What can hang from each mark:
J574: J214 J454 J746
J940: J454 J574 J746 J999
J214: J454
J746: J574 J940
J454: J940
J999: J454

(in the rows, 128 means zero)
Known rows, with every way that one mark hangs from another:
J574[J214[J454] J746[J940]]: [133 111 110 126 156 119 145 123 106 106 165  46 112  82 158  94 138 110
 105]
J746[J574[J214] J940[J454 J999]]: [180 106  43 133 146 100 110  62 130  75 140  66 131  65 160  98 139 121
 107]
J214[J454[J940[J574[J746]]]]: [143 110 112 103 141 122 131 118 133 188 176  55  74 100 147  92 136 101
 110]
J999[J454[J940]]: [166 107 116 104 149 113 136 118 113 132 129  88  90  86 125 123 128 101
 114]
J214[J454[J940[J574 J999]]]: [166 103  79 108 136 111 128  63 154 151 159  72  75  99 146 102 129  98
 113]
J214[J454[J940]]: [153 113 120 114 142 118 134 105 130 130 155  74  80 103 139 103 134 101
 127]
J574[J214 J454[J940]]: [156 126 104 110 150 129 134 120 102 135 130  56 122  98 160  90 136 116
 101]
J574[J214 J454[J940[J746 J999]]]: [166 115  62  98 151 107 139  56 106 134 131  83 127 108 160  99 131 106
  92]
J999[J454]: [162 110 109 117 162 113 143 133 113 126 139 106 105  85 130 132 131  99
 108]
J746[J940[J454 J574[J214] J999]]: [172  98  30 127 145 108 118  46 136 103 151  65 116  64 170 100 135 113
  96]
J574[J454]: [152 119  95 120 164 125 133 134 109 137 142  93 117 105 153 110 140 103
 102]
J454[J940[J574 J999]]: [177  90  75 105 135 111 112  60 143 157 141  86  88 106 143 109 127 101
 104]
J999[J454[J940[J574]]]: [170 104 100 103 147 116 127 109 124 157 137  79  85  91 132 117 128 103
 106]
J940[J454]: [160 115  84 123 149 115 127 108 128 130 161 101 107  79 149 110 143 100
 115]
J574[J214 J454]: [152 128  96 124 164 129 139 134 101 130 138  72 137  96 166  96 139 114
  96]
J746[J574 J940]: [171  93  88 135 154 110 100 106 120  91 130  83 113 106 139 110 140 114
 111]
J574[J746]: [146 105 119 113 155 118 129 137 111 165 160  95 107 100 141 111 138  99
 102]
J746[J574]: [172 108 103 128 154 114 107 123 126 136 142  96 116 112 140 106 140 110
 114]

Rows:
[140 106  89 116 165 122 130 136  92 122 143  69 114  94 154 112 141 105
  89] -> J574[J454 J746[J940]]
[166 101  64 101 142 100 131  32 145 157 165  91  78 117 145 104 130  91
 108] -> J214[J454[J940[J574 J746 J999]]]
[166 121  72 118 168 109 119 109 108 145 141 103 130 127 150 102 146 106
  99] -> J940[J746[J574[J454]]]
[140 123 106 119 154 126 142 133 124 179 185  50 109  89 166  85 139 108
  98] -> J940[J574[J214[J454] J746]]
[154 105  89  97 137 111 134  83 143 179 174  61  75  92 147 101 131  97
 106] -> J214[J454[J940[J574[J746] J999]]]
[150 117  83 115 151 116 145  99 136 173 183  57 112  83 163  91 133 105
  94] -> J940[J574[J214[J454] J746] J999]
[167 110  79 103 146 114 130  85 121 132 130  84 101  97 147 113 131 103
 103] -> J574[J454[J940[J999]]]
[166 105 100  96 152 103 140  89 104 137 133 109  94 103 126 124 129  94
 109] -> J999[J454[J940[J746]]]
[173 102  70 105 164  93 148  67 116 126 142 134 110  98 130 138 128  88
  99] -> J940[J746 J999[J454]]
[175  94  56 121 157 107 134  73 120  96 131  69 118  68 149 120 124 112
  90] -> J746[J940[J574[J214] J999[J454]]]
[185 105  70 107 142  96 113  46 122 132 132  88 126 117 146  93 131 112
 106] -> J454[J940[J746[J574[J214]] J999]]
[162 113  59 118 156 105 143  47 138 146 172  88 114 109 164  95 133  99
  98] -> J940[J574[J214[J454]] J746 J999]
[170 110  84  99 153 111 136  79 110 157 139  80 108  99 145 104 128 107
  95] -> J999[J454[J940[J574[J214] J746]]]
[161 101  60 132 152 112 132  60 138  95 156  53 105  85 165 100 131 111
 101] -> J746[J940[J574[J214[J454]] J999]]
[175 109  73 106 143  92 123  48 141 133 152  92  93 119 137 103 135  99
 120] -> J214[J454[J940[J746[J574] J999]]]
[169 107  70 137 152 104 125  76 132  71 145  53 121  86 155  98 135 118
 112] -> J746[J574[J214[J454]] J940[J999]]
[150 107  84 137 155 122 129  94 127 106 158  48 106  93 165  91 136 114
 104] -> J746[J940[J574[J214[J454]]]]
[161 129 110 135 156 118 131 129 129 123 160  60 122  98 156  85 141 117
 117] -> J746[J574[J214[J454]]]
[176  97  61 102 141 104 121  31 129 156 143  87 111 117 156  95 127 105
  92] -> J454[J940[J574[J214] J746 J999]]
[184 110  38 115 150  88 114  48 137 130 158 119 118  97 147 109 142  98
 108] -> J940[J454 J746[J574] J999]
[159 115 108  96 147 121 139 130 107 181 149  48 105  74 145 100 128 113
  93] -> J999[J454[J940[J574[J214 J746]]]]
[161 127  91 127 160 107 132  96 122 129 164  80 128 117 158  85 142 110
 113] -> J940[J746[J574[J214[J454]]]]
[171 115  87 125 158 107 116  94 112 136 145  97 141 123 151  91 140 113
 102] -> J940[J746[J574[J214]]]
[165 109  51 114 153 107 120  67 131 164 173 112 103 103 157 104 143  95
 100] -> J940[J454 J574 J746]
